What can hang from each mark
j_669: j_86 j_891
j_86: j_526
j_526: j_830
j_891: j_669 j_844
j_830: j_526 j_844
j_844: j_397 j_830 j_891
j_397: j_844
j_276: j_844

Each row was made from one small tree. Brackets hold a mark, then the marks that hang from it, in the order of their numbers. Every link used is in the known rows. Write each row's tree.
Known rows
(j_891 (j_669 (j_86 j_526)) (j_844 j_397 j_830)): [ 2.95  0.48  1.94  3.57 -0.79 -0.95 -1.73 -1.08  1.43 -6.47 -0.77 -5.28
 -1.35 -1.72 -1.30 -0.23 -1.72]
(j_669 j_86): [ 3.15 -1.11 -0.21 -0.72  0.70 -2.03 -0.92  2.41 -1.40 -1.92 -1.53 -2.18
  2.29 -0.57  2.03 -2.33  0.22]
(j_830 (j_844 j_891)): [-0.15  3.08  3.36  1.79  1.26  0.24 -1.35 -1.14  0.63  1.61 -3.05  1.16
 -3.79  0.73 -3.66 -0.85  1.20]
(j_669 (j_86 (j_526 (j_830 j_844)))): [ 3.57 -0.97  0.41  0.57 -0.21 -1.66 -1.15  1.99 -2.65 -2.89 -1.91 -3.32
  0.99  1.33  1.14 -3.46 -1.17]
(j_669 j_86 (j_891 (j_844 j_397 j_830))): [ 5.87 -0.97 -0.83 -1.09  0.15 -0.59 -1.16  6.06 -2.60 -5.22 -3.10 -5.27
  2.48 -1.18  0.94 -2.96 -1.58]
(j_830 j_844): [ 0.73  1.70  2.57  1.66 -0.18  0.35 -1.68  0.08  0.19 -0.33 -2.32  0.21
 -2.52 -0.10 -2.92 -0.81 -0.41]
(j_830 j_526 (j_844 j_397 (j_891 j_669))): [ 1.05  4.86  6.80  3.27  0.34 -0.44 -4.38 -3.20 -1.11 -1.33 -5.90  0.64
 -1.93  0.35 -6.58 -0.83  0.08]
(j_891 j_669 (j_844 j_397)): [ 0.10  1.86  2.98  1.61 -0.05  0.22 -0.69 -2.83  0.52 -4.22 -0.50 -2.54
 -2.38 -3.32 -0.80  0.84 -1.83]
(j_276 (j_844 j_397)): [-1.76  0.26  2.27  1.31  1.26  0.65  1.35  0.32  1.80  1.04 -1.29 -0.42
  1.49 -3.50 -3.12 -0.04 -0.51]
(j_86 (j_526 j_830)): [ 0.17 -0.58 -0.38  1.03 -1.19  0.37  0.50 -0.61 -1.89 -1.13  0.59 -1.75
 -0.63  2.71  0.12 -1.21 -1.77]
(j_397 (j_844 j_830 j_891)): [-0.79  0.88  2.06 -1.45  1.41 -0.30  0.04  0.56  3.85  1.43  3.80 -0.79
 -1.91  4.21 -4.00  0.79  1.54]
(j_891 (j_844 j_397)): [-0.90  3.21  3.57  0.48  0.15  2.42  1.17 -0.79 -0.41 -1.99 -1.51 -1.90
 -3.30 -2.32 -2.25  0.32 -2.43]
(j_830 j_526 (j_844 j_397 (j_891 (j_669 j_86)))): [ 2.13  4.43  6.73  3.02  0.60 -1.17 -4.68 -2.38 -1.61 -2.01 -6.42 -0.12
 -1.22  0.13 -5.90 -1.64  0.14]
(j_86 j_526): [ 2.33  0.81  0.51  1.43 -1.28  0.07  0.44 -1.01 -1.74  0.07  0.06 -0.81
 -0.91  3.27 -0.97 -1.31 -2.47]
(j_397 (j_844 j_891)): [-0.31  1.82  3.15 -3.25  2.01 -0.52  0.67  0.10  1.15  2.30  3.02  0.07
 -1.82  3.84 -2.56 -0.40  0.39]
(j_397 (j_844 j_830)): [ 0.08 -0.52  1.29 -1.57 -0.01 -0.20 -0.27  1.84  3.40 -0.51  4.54 -1.78
 -0.58  3.39 -3.24  0.89 -0.02]
(j_891 j_669 (j_844 j_397 j_830)): [-0.42  0.88  1.89  3.45 -0.60  0.49 -1.35 -2.25  3.21 -5.15  0.29 -3.33
 -2.49 -2.95 -2.27  2.06 -0.66]
(j_830 j_526 (j_844 j_397 j_891)): [ 0.60  5.48  7.05  2.69  0.49  0.60 -3.47 -2.18 -1.60 -0.29 -6.41  0.91
 -2.41  0.80 -7.28 -1.11 -0.26]
(j_526 (j_830 (j_844 j_397 (j_891 (j_669 j_86))))): [-2.45  0.26  1.52  1.72  1.09 -0.40 -1.79 -0.15 -0.58 -3.02 -2.54 -2.32
 -1.08 -1.67 -0.97 -0.83  2.43]
(j_844 j_397 j_891): [-2.72  3.95  2.53  2.07  1.96  0.60  0.63 -1.84 -0.87  0.77 -3.04 -0.32
 -1.72 -0.63 -3.43  0.53  2.87]

Which tree is each row?
[ 1.22  3.73  4.28  3.91  0.88 -0.99 -2.29 -1.70 -1.05 -1.61 -4.44 -1.36
 -2.79 -0.08 -4.22 -1.45  1.09]
(j_830 (j_844 j_397 (j_891 (j_669 (j_86 j_526)))))
[ 3.52 -1.85  0.01  1.70 -0.39 -3.32 -2.85 -0.56 -0.81 -4.35 -0.55 -2.96
  1.32 -0.03  1.88 -1.99 -0.25]
(j_891 (j_669 (j_86 (j_526 (j_830 j_844)))))
[ 6.38 -0.78 -0.25 -1.59 -0.35 -0.54 -0.42  5.28 -5.82 -5.40 -3.23 -5.90
  2.14  0.50  2.01 -4.63 -3.66]
(j_669 (j_86 (j_526 j_830)) (j_891 (j_844 j_397)))
[-0.71  2.09  1.82  2.75  1.75 -1.79 -0.95 -2.25 -1.51 -2.39 -2.76 -2.60
 -0.09 -0.73 -1.26 -0.69  2.89]
(j_844 j_397 (j_891 (j_669 (j_86 (j_526 j_830)))))
[-1.80  0.48  2.90  3.60  1.62 -0.35 -0.99 -1.89  4.93  0.73 -1.73 -0.09
  1.20 -2.15 -5.60  1.00  1.60]
(j_276 (j_844 j_397 (j_830 j_526) (j_891 j_669)))
[ 7.00 -3.00 -2.71 -1.89 -0.47 -2.25 -1.21  5.76 -5.51 -4.01 -2.15 -4.54
  4.47  2.10  3.61 -4.85 -1.96]
(j_669 (j_86 (j_526 j_830)) j_891)
[ 7.49 -0.43 -0.37 -0.03 -0.79 -0.58 -0.83  5.32 -3.90 -5.18 -3.06 -5.79
  1.86  1.11  0.24 -3.82 -3.31]
(j_669 (j_86 j_526) (j_891 (j_844 j_397 j_830)))
[ 0.82 -0.17  1.69 -1.13  1.53 -2.09 -1.16  0.44  3.84 -0.35  3.78 -1.85
 -0.65  3.53 -2.61  0.24  1.95]
(j_397 (j_844 j_830 (j_891 (j_669 j_86))))
[ 0.10  1.35  3.30 -1.66  1.11 -0.38 -1.02  0.07  3.27  1.20  2.80 -0.28
 -1.25  4.88 -4.96  0.44  0.65]
(j_397 (j_844 (j_830 j_526) j_891))
[ 3.29  0.45  0.36 -0.46 -0.79  1.34 -1.06  3.27 -1.65 -3.38 -2.27 -2.73
  0.69 -0.15 -1.79 -0.79 -2.46]
(j_669 (j_891 (j_844 j_397 (j_830 j_526))))
[-1.50  2.36  2.42  5.13  0.47 -0.71 -3.10 -3.23  2.85 -2.42 -2.64 -1.29
 -0.30  0.09 -5.86  2.11  3.67]
(j_844 j_397 (j_830 j_526) (j_891 j_669))
[-0.97  1.40  1.73  4.17 -1.43  0.96 -2.28 -0.04  1.49 -3.56 -2.30 -2.19
  0.87 -0.37 -5.78  1.87  1.01]
(j_844 j_397 (j_830 j_526))
[-3.50  0.66  1.67  2.01  0.85  0.30 -1.50 -0.98 -0.15 -2.39 -2.00 -1.58
 -1.83 -1.47 -1.70 -0.03  2.37]
(j_526 (j_830 (j_844 j_397 (j_891 j_669))))
[ 2.71  0.12 -0.58 -0.35 -0.53  1.41 -0.24  3.61 -1.24 -3.27 -1.58 -3.03
  0.25 -0.63 -1.11 -0.61 -1.82]
(j_669 (j_891 (j_844 j_397 j_830)))
[-3.89  1.10  1.78  1.55  0.96  1.01 -0.87 -0.28 -0.46 -1.61 -2.35 -1.35
 -2.10 -1.12 -2.18 -0.22  2.12]
(j_526 (j_830 (j_844 j_397 j_891)))
[-1.09  0.53  2.75  1.70  2.79 -1.18  0.43 -1.04  2.34  1.11 -2.04 -0.51
  1.48 -3.36 -2.48 -0.65  1.41]
(j_276 (j_844 j_397 (j_891 (j_669 j_86))))
[ 3.10  0.79  0.25 -1.62 -0.16  1.25  0.18  3.24 -3.11 -2.68 -2.10 -2.46
  0.31 -0.84 -0.09 -1.48 -2.62]
(j_669 (j_891 (j_844 j_397)))
[ 0.94 -0.03  2.56 -1.76 -0.35 -0.26 -1.36  1.29  2.80 -0.69  3.52 -1.31
 -0.01  4.06 -4.20  0.56 -0.94]
(j_397 (j_844 (j_830 j_526)))
[-2.13  0.90  2.73  1.95  2.55 -0.53  0.72 -1.87  2.79  1.82 -1.52  0.26
  0.73 -3.18 -3.18  0.12  1.31]
(j_276 (j_844 j_397 (j_891 j_669)))
[ 3.46 -0.68  1.59  0.29 -0.07 -1.52 -1.21 -1.39 -0.32 -4.81  0.11 -3.73
 -1.20 -1.06  2.32 -1.83 -2.99]
(j_891 (j_669 (j_86 (j_526 j_830))) j_844)
[-2.72  1.73  0.57  5.40  0.96 -0.62 -1.53 -2.52  3.66 -2.09 -1.22 -1.95
 -1.18 -0.83 -4.52  2.59  4.91]
(j_844 j_397 j_830 (j_891 j_669))
[-0.03  1.16  1.66  2.93 -0.70  0.04 -0.77 -1.90 -1.77 -1.84 -1.28 -1.93
 -2.11  2.11 -2.03 -1.23 -0.73]
(j_86 (j_526 (j_830 (j_844 j_397 (j_891 j_669)))))
[-1.41 -0.26  2.44  2.94  0.29  0.84 -0.38  0.37  3.90 -0.06 -1.47 -0.75
  2.04 -2.48 -5.56  0.87 -0.26]
(j_276 (j_844 j_397 (j_830 j_526)))
[-1.35  2.20  2.39  2.34 -0.37  2.65  0.52 -0.26  2.22 -2.89 -0.72 -2.74
 -3.39 -1.96 -3.71  1.51 -1.28]
(j_891 (j_844 j_397 j_830))
